Every row comes from one small tree of marks. Brackets hold a mark, then the marks that hang from it, in the order of their numbers. Every link used is in the known rows. Which tree was each row made from?
Known rows:
[q646 [q484 [q244 q595]] q633 q760 q994]: [-0.15 -0.62  2.33 -2.68 -0.04 -1.62  0.69 -2.51  0.43 -3.73 -0.49 -1.81
 -3.93 -0.56  1.42  1.68  2.01  1.94  0.49 -4.37  0.12  2.45 -1.79 -0.57
  0.70  2.01  2.50 -3.24 -0.28 -0.31]
[q633 [q243 q760 [q994 q646]] [q244 q595] q979]: [-0.91 -0.70 -1.13  2.08 -0.77  0.94 -0.18  4.37 -0.26  2.13  0.48 -1.87
 -0.21 -4.34 -2.01  4.11  3.03 -0.45 -2.52  1.50  1.20  1.84  0.57  0.21
 -2.71  0.79 -1.84  1.85  0.27  1.95]
[q646 [q484 [q243 [q633 q244 q979]]] q760 q994]: [-0.09 -0.71  0.72  0.15  0.66 -3.86 -0.70  1.45 -0.54  0.65 -0.02 -0.62
 -2.31 -3.25  2.11  1.23  0.05 -0.20 -1.61  1.02 -0.27 -0.65 -1.86  1.67
 -1.73  0.47  2.36 -0.94 -0.76 -1.42]
[q244 q595 q633 q760]: [-0.01  0.54 -5.27 -0.17  3.20  3.42 -1.62 -3.39  0.85 -1.13  2.70  0.07
  2.91  8.12 -2.80 -3.22 -2.73  2.01  4.07  0.27 -0.47  2.13  0.20 -3.28
  3.04 -2.03  2.35  5.51 -0.94  2.03]
[q646 q484 q760]: [-0.84  0.62 -0.45 -2.60  1.08  0.38 -2.38 -0.42 -0.47 -0.23  1.74 -0.29
  0.37  1.57 -0.90  2.28 -2.20 -0.67  0.38 -2.32 -0.13 -0.19 -3.87  1.09
 -1.09 -0.56  0.89 -2.06 -0.77  1.42]
[q646 [q484 [q243 q633] [q244 q595]] q994]: [ 0.69  0.65 -1.54 -0.35  0.47 -1.01  0.92 -1.12  0.04 -2.29 -0.26 -0.93
 -0.91  0.79  4.32  0.81  1.99  1.83 -0.65 -0.76 -1.27 -0.69  1.30  0.39
  3.52  0.97  3.33 -2.79  1.44 -1.69]
[q484 [q243 q633 q760 [q994 q646]] [q244 q595]]: [ 0.10  0.15 -0.07  2.86  2.78 -1.73  1.93 -0.78 -0.34 -3.61 -0.71 -0.06
  2.06 -2.65  4.33 -1.24  4.95  1.52 -4.07  0.99 -0.11  1.27  4.75 -1.21
  2.86  2.69 -2.12 -2.29  2.90 -2.84]
[q244 q595 [q633 q979] q760]: [ 1.21  0.03 -6.11 -0.39  3.17  3.26 -1.67 -0.39  1.05  0.29  2.41  0.06
  1.86  6.33 -3.09 -3.33 -3.96  1.47  4.72  0.96  0.24  0.63  0.85 -3.93
  1.91 -1.89  2.51  5.82 -1.11  2.01]
[q243 [q994 [q646 q633 q760]]]: [-0.57 -0.19  4.88 -1.74 -0.89  0.16  1.16 -0.58  0.22 -1.44 -1.74  0.15
 -0.33 -2.17 -0.93 -0.94  0.80 -0.33 -0.37 -1.06 -0.48  1.69 -3.04  1.57
 -0.09  0.90 -2.29 -1.83 -0.22 -1.14]
[q484 [q243 q994] [q244 q595 q633 q760]]: [ 1.00  0.36 -4.96  4.83  1.36 -0.05  0.16 -4.37  0.73 -3.40  1.34 -0.09
  1.09  5.53  2.63 -2.66 -0.02  3.52  0.15 -0.91 -1.53  1.08  5.14 -4.01
  2.75  0.17  2.88  2.61  0.66 -0.85]
[q484 [q243 [q633 q979]]]: [ 1.15  1.07 -1.48 -0.22  0.76  0.80 -0.86  0.86 -0.41  2.68  0.13  1.89
  3.87  1.47  1.69 -3.96 -3.52 -2.16  1.29  4.92  0.17 -4.12  0.95  0.28
  2.01 -2.57 -0.06  0.90  0.45 -1.13]
[q244 q595 [q633 q243 q979] q760]: [ 0.84  0.02 -6.14 -0.27  1.20  3.91 -0.86  0.74  0.58  1.97  2.68  0.26
  1.12  4.58 -3.63 -2.28 -1.96  1.47  4.09 -0.16  0.62 -0.11  1.59 -3.25
  1.37 -1.33  3.25  8.38 -1.80  2.91]
[q994 [q646 [q484 q244] q760]]: [-0.05  0.22  0.73 -2.34  1.38 -0.33 -0.40  0.29 -0.41 -1.61  0.35 -0.58
 -2.16 -0.74  0.37  1.32  0.77 -0.65 -0.86 -4.63 -0.38  0.16 -0.83  0.29
 -0.79  1.37 -2.28 -4.62  0.36  0.25]
[q243 q994]: [-0.34  1.18  0.54  0.56 -1.30  2.85 -1.21 -1.26  0.61  0.77  0.30 -0.24
  3.17  3.20 -1.41  0.44 -2.13 -0.38  0.64  1.34 -0.93 -0.78 -2.92  2.03
  0.57 -1.50 -0.10 -0.72  0.65  0.27]
[q646 [q633 q243 q244 q979] q760]: [-0.72 -0.67  2.39 -0.50 -2.27 -0.13 -1.53  0.31 -0.50  4.24  0.22  0.25
 -0.67 -1.21 -2.21  0.18 -1.90 -2.87  1.36  1.83  1.99 -1.16 -1.73 -0.26
 -3.26 -2.04 -1.03  2.26 -2.15  1.97]
[q994 [q646 [q484 [q243 [q633 q979]] q244]]]: [ 1.97  0.40 -0.31 -2.14  0.52 -1.29  1.18  2.97 -0.48  0.25 -1.46  1.17
 -1.33 -2.04  3.42 -0.59 -0.59 -1.34 -0.31 -0.16 -0.74 -3.62  2.16  0.38
  1.64  0.51 -1.84 -4.45  1.20 -1.98]
[q994 [q646 q484 q760]]: [-0.57  0.36  0.76 -3.79  1.38  0.36 -0.75  1.50 -0.61 -0.93  0.56 -0.25
 -1.05 -1.09 -0.98  1.70 -0.18 -0.86 -0.36 -3.43 -0.55  0.98 -3.20  1.51
 -0.77  0.61 -1.49 -3.09 -0.45  0.70]
[q994 [q646 [q633 [q243 q760] q979]]]: [ 0.10 -0.16  3.10 -3.04 -1.41  1.03  1.35  2.70 -0.53  1.82 -1.16  1.52
  0.09 -3.72 -2.16 -1.79 -0.16 -2.61  0.84  0.12  1.79 -0.52 -0.25  0.98
 -1.05 -0.15 -2.96  0.53 -0.40  0.43]
[q646 [q484 [q244 q595]] [q633 [q243 q760 q994]]]: [-0.24 -0.24  1.89 -1.08 -2.47 -0.91  1.62 -0.86 -0.17 -2.05 -1.03 -0.23
 -1.88 -2.22  1.55  5.28  2.99  1.54 -1.23 -2.61  0.52  0.36  0.52  0.10
  0.63  2.34  1.57 -2.48  0.54  0.08]
[q994 [q646 [q633 q243 q244] q760]]: [-1.59 -0.36  4.00 -1.52 -1.76 -0.14  0.11 -0.45 -0.82  1.90 -0.77  0.21
 -1.09 -1.85 -1.81 -0.03  1.46 -2.36 -0.04 -0.25  0.71  1.33 -1.83  0.84
 -1.78 -0.90 -3.21  0.49 -1.67  1.04]
[q244 q760]: [ 0.25  1.30 -4.05 -0.42  1.50  2.40 -2.42 -2.14 -0.07  0.81  2.69  0.64
  4.83  6.65 -2.54  0.67 -4.78 -0.40  2.05  1.82 -0.75  0.69 -0.45 -0.88
  2.02 -2.73  0.49  2.62 -0.49  1.45]

Write each row's tree:
[-1.89  0.32 -1.73  0.57  1.38  3.57 -0.83 -2.00  0.20  0.24  1.94  0.06
  1.84  3.04 -2.84 -4.23  1.34  0.58  1.92 -1.20  1.66  0.84 -0.37 -0.98
 -0.01 -0.82  1.26  5.23 -0.52  2.67]
[q244 q595 [q633 [q243 q760]]]
[-0.63  0.09  3.74  0.13  0.24  0.16  0.37  0.37  0.36  1.86 -2.20 -0.12
  1.48 -0.45 -0.49  0.14  1.02 -1.12 -0.93  4.51 -1.27 -0.70 -2.38  2.69
  1.05 -0.63 -3.76 -1.91  0.94 -1.62]
[q243 [q633 q244] [q994 q646]]
[-1.58 -0.49  2.53  1.04  3.11 -0.86  0.33  0.53  0.02 -0.82 -1.05 -1.00
  2.18 -2.61 -0.37  1.36  3.83  0.29 -3.04  4.27  0.19  2.94 -0.86  0.97
  0.89  1.22 -3.66 -1.14  1.57 -1.14]
[q243 [q633 [q244 q595]] q760 [q994 q646]]
[ 0.06  0.16  1.32 -1.60 -0.30 -0.24 -0.22 -1.53 -0.19  0.59 -0.66  0.72
  1.12  2.68 -1.63  0.14 -2.49 -1.68  1.68  2.59 -0.77  1.96 -0.77 -0.29
  1.07 -2.40 -3.12 -0.64 -0.86 -0.08]
[q994 [q646 [q633 [q244 q760]]]]
[ 0.35 -0.10 -5.50  2.53 -1.54  1.95 -1.62  2.72  0.09  3.44  2.19 -1.61
  1.21  1.40 -2.45  6.28 -0.72  0.85  0.02  3.14 -0.22  0.85  1.25 -1.63
 -0.29 -1.22  2.11  5.41 -1.00  2.71]
[q633 [q243 q994] [q244 q595 q760] q979]
[-0.70 -0.71 -1.17  1.18 -1.42  1.59 -0.38  4.57 -0.16  2.73  0.77 -2.33
 -1.70 -3.77 -2.04  3.88  2.95 -0.19 -1.57  0.25  0.50  1.25 -0.41 -0.15
 -2.61  0.58 -0.97  2.40 -0.74  2.40]
[q633 [q243 [q994 [q646 q760]]] [q244 q595] q979]
[ 1.00 -0.30 -0.63  1.52  1.19 -0.59 -1.24  1.31  0.56  3.29 -0.29  0.21
  2.60  1.30 -1.34  1.95 -3.04 -0.29  0.27  6.69 -0.65 -1.66 -0.65  0.11
  0.83 -1.38 -0.72  1.94  0.02 -0.90]
[q243 [q633 [q244 q760] q979] q994]
[-0.56 -0.80  1.54 -2.27 -0.95  0.57  0.20  2.50 -0.55  2.04 -0.27 -0.71
 -1.98 -3.24 -1.89  0.52  1.49 -1.76  0.63  0.20  1.43  1.48 -0.50 -0.92
 -1.51 -0.36 -2.26  1.35 -1.55  1.83]
[q994 [q646 [q633 q243 [q244 q595] q979] q760]]
[ 0.34  0.27 -1.17  1.31  1.80 -2.57  0.62 -0.90 -0.40 -3.31 -0.17 -0.08
  0.90 -1.35  4.89  2.75  2.33  1.99 -3.19  0.25 -0.52 -0.47  2.70 -0.44
  2.39  2.14  1.33 -3.82  2.09 -2.02]
[q646 [q484 [q243 q633 q760 q994] [q244 q595]]]
[ 0.04 -0.50  5.04 -1.13 -0.68 -2.52  2.00 -0.42  0.06 -3.42 -2.54  0.38
 -1.99 -3.82  1.25  2.29  1.93  0.35 -2.39 -2.36 -0.24  1.20 -0.62  1.55
 -0.70  2.87 -2.52 -6.04  1.44 -2.14]
[q243 q760 [q994 [q646 [q484 q244] q633]]]
[-1.44 -0.17  2.89 -1.45 -2.82 -1.87 -0.74 -1.11 -0.94  1.73 -0.59  0.77
 -0.62 -0.79 -0.52  4.56 -0.88 -1.92 -0.13  1.10  0.91 -0.43 -2.37  1.83
 -2.05 -1.20  0.04 -1.48 -1.24  1.17]
[q646 q484 [q633 [q243 q760] q244]]
[ 1.65  0.06 -2.55 -1.19  0.68  0.18  1.04  1.73  0.19 -1.70 -0.59  0.03
 -3.26  0.19  2.70 -2.64  0.01  0.45  1.18 -3.15 -0.75 -1.49  2.60 -1.65
  0.71  0.53  0.08 -2.89  0.59 -0.37]
[q994 [q646 [q484 q243 [q244 q595 [q633 q979]]]]]
[ 0.83 -0.75  2.27 -2.28 -1.67 -3.31  0.82  1.05 -0.30 -1.31 -0.91  0.27
 -3.52 -3.96  2.07  0.05 -1.47  0.01  0.22 -1.86  0.10 -0.05 -1.99  1.08
 -1.66  0.72  3.59 -1.70 -1.34 -1.52]
[q646 [q484 q243] [q633 q979] q760 q994]
[-0.63 -0.77  3.44  1.40 -3.44 -0.94 -0.20  0.69 -0.09  3.20 -1.12  0.46
  0.15 -2.70 -1.65  1.79 -0.99 -1.99 -0.43  3.41  1.67 -0.88 -0.94  1.10
 -3.16 -0.98 -1.07  1.23 -0.68  0.53]
[q646 [q633 [q243 q760 q994] q244 q979]]
[-0.92  0.11  4.09 -0.19 -2.79  0.07 -0.61 -3.59  0.61  1.23 -1.27 -0.59
  0.15  3.09 -1.41 -1.23 -2.10 -1.45  2.16  2.81 -0.14  0.90 -3.61  1.97
 -0.28 -2.82 -0.13 -0.87 -0.65 -0.11]
[q646 [q633 q244] q994]
[ 0.74 -0.40 -0.18  5.53  0.61 -1.83  0.05 -2.11  0.66 -1.42 -0.25  0.90
 -0.01  0.05  2.35 -5.64 -0.79  0.57 -1.35 -0.74  0.82 -2.22  3.90 -1.60
 -2.26  0.75 -0.11 -0.34  1.47 -1.83]
[q484 [q243 q760 q994] [q244 [q633 q979]]]
[-0.45 -0.14  2.74 -1.27 -0.84 -3.73  0.59 -0.50 -1.14 -1.39 -1.60  1.09
 -1.03 -2.20  2.43  1.67 -0.51 -1.81 -1.46  1.01 -0.46  1.27 -0.24  1.19
 -0.92 -0.67 -2.22 -4.97 -0.18 -1.32]
[q994 [q646 [q484 [q243 q760]] [q633 q244]]]
[ 1.10 -0.20  0.40  0.76  1.07 -3.58  0.82  0.69 -0.20 -1.27 -0.66  0.22
 -1.24 -3.06  3.58 -0.10  0.68  0.38 -2.14 -0.25  0.34 -2.06  1.89  0.98
 -0.17  1.82  1.73 -3.12  1.60 -2.73]
[q646 [q484 [q243 [q633 q979] q760] q244] q994]
[ 0.72  0.26  2.52 -3.85 -2.88  2.45  1.40  2.94 -0.24  2.97 -1.46  1.39
 -0.33 -1.91 -2.04 -1.78 -1.10 -2.66  2.45  0.46  0.79 -1.89 -0.86  1.15
  0.16 -1.14 -2.29  0.58 -0.77  0.59]
[q994 [q646 [q633 q243 q979]]]
[-0.50 -0.81 -0.33  0.35  0.50  2.66  1.25  2.90  0.68  0.15 -0.19 -0.40
 -1.24 -2.65 -2.72 -3.27  2.91  1.18  0.60 -1.94  1.41  0.71  0.25 -0.41
 -1.35  1.71  0.19  4.30 -0.10  1.28]
[q244 q595 [q633 [q243 q760 [q994 q646]] q979]]
[-1.18  0.49  1.30  1.28 -2.32  3.43 -0.01 -1.84  0.83  2.13 -0.19  0.74
  0.56  2.95 -2.78 -3.99 -0.28  0.24  2.04 -1.17 -0.17 -2.20 -2.46  1.88
 -0.75 -1.12  1.43  3.94 -0.87  1.08]
[q244 [q633 [q243 q994]]]
[ 1.30 -0.67 -1.58 -0.93 -0.90  0.78  1.41  3.51  0.53  1.27 -0.42  1.05
 -2.96 -1.07 -2.67  0.30 -0.78  1.61  1.66 -2.78 -0.99 -1.07 -0.22  0.22
 -0.85  1.28  2.00  4.30 -1.66  0.43]
[q244 [q633 [q243 [q994 [q646 q484]]] q979] q760]
[-1.09  0.16  0.90 -2.09  0.37 -0.20 -1.27 -0.43  0.00 -1.18  1.04 -1.44
 -1.51 -0.09 -1.19  2.02 -0.26  0.64 -0.16 -3.68 -0.38  1.42 -4.84  2.40
 -1.46  0.75  2.61 -1.45 -0.75  0.55]
[q646 q484 q760 q994]
[ 0.13 -0.73  1.16  0.52 -0.92 -0.71  0.65  0.31  0.78  0.07 -0.28 -0.48
 -4.29 -1.33 -0.84 -1.37  1.08  0.85  0.41 -4.96  1.07 -1.84 -0.33  1.09
 -3.12  1.93  2.26  0.07  0.03  0.10]
[q646 [q484 [q244 [q633 [q243 q760] q979]]] q994]
[-0.59  0.17  1.10 -0.74  1.67 -3.01  0.05  0.90 -1.20 -0.30 -0.87  0.96
  0.55 -2.28  2.27  0.96  0.56 -1.59 -2.38  2.11 -0.61  0.03 -0.06  1.73
  0.10 -0.13 -2.51 -3.80  0.67 -1.59]
[q994 [q646 [q484 [q243 [q633 q244] q760]]]]
[ 0.37  0.37 -0.89 -1.36  2.85 -1.72  1.25  0.65 -0.92 -3.02 -0.33  0.33
  0.16 -2.12  3.93  0.63  2.73  0.36 -2.36 -0.87 -0.31  0.34  3.03 -0.64
  2.52  1.86 -1.61 -4.26  1.84 -1.65]
[q994 [q646 [q484 [q243 q633 q760] [q244 q595]]]]
[ 0.81 -0.32 -4.87  0.94  0.16  3.33  0.00  1.32  0.99  1.22  1.72 -0.14
  0.36  2.69 -3.16 -0.81 -0.53  2.61  2.73 -0.33 -0.04  0.32  1.08 -2.47
  1.09 -0.09  3.83  8.03 -1.44  2.17]
[q244 q595 [q633 [q243 q994] q979] q760]
[ 0.48  0.59 -0.09  4.81 -1.30 -0.02  0.25 -4.57  0.90 -1.30 -0.63  0.76
  0.29  4.03  2.77 -5.79 -0.80  0.82  0.08 -1.17 -1.02 -2.61  2.42 -0.71
  0.18 -0.64  0.68 -0.63  1.08 -1.53]
[q484 [q243 q994] [q244 q633]]
[ 1.21  1.05 -3.91  4.65 -0.27 -0.93 -0.54 -3.34 -0.05 -1.74  1.40  0.43
  3.06  4.03  2.84  0.92 -1.78  1.30 -1.67  0.33 -1.79 -0.21  4.56 -1.90
  1.92 -0.43  1.16  0.00  1.10 -1.28]
[q484 [q243 q994] [q244 q760]]
[-0.24  0.70 -2.76  4.74  1.03 -0.64 -0.38 -3.00 -0.13 -3.57  1.40 -0.88
  2.91  1.12  3.56  0.40  1.77  1.58 -3.24 -0.05  0.06  1.52  4.39 -2.02
  1.11  0.91  0.48 -1.65  2.42 -0.74]
[q484 [q243 q760 q994] [q244 q595]]
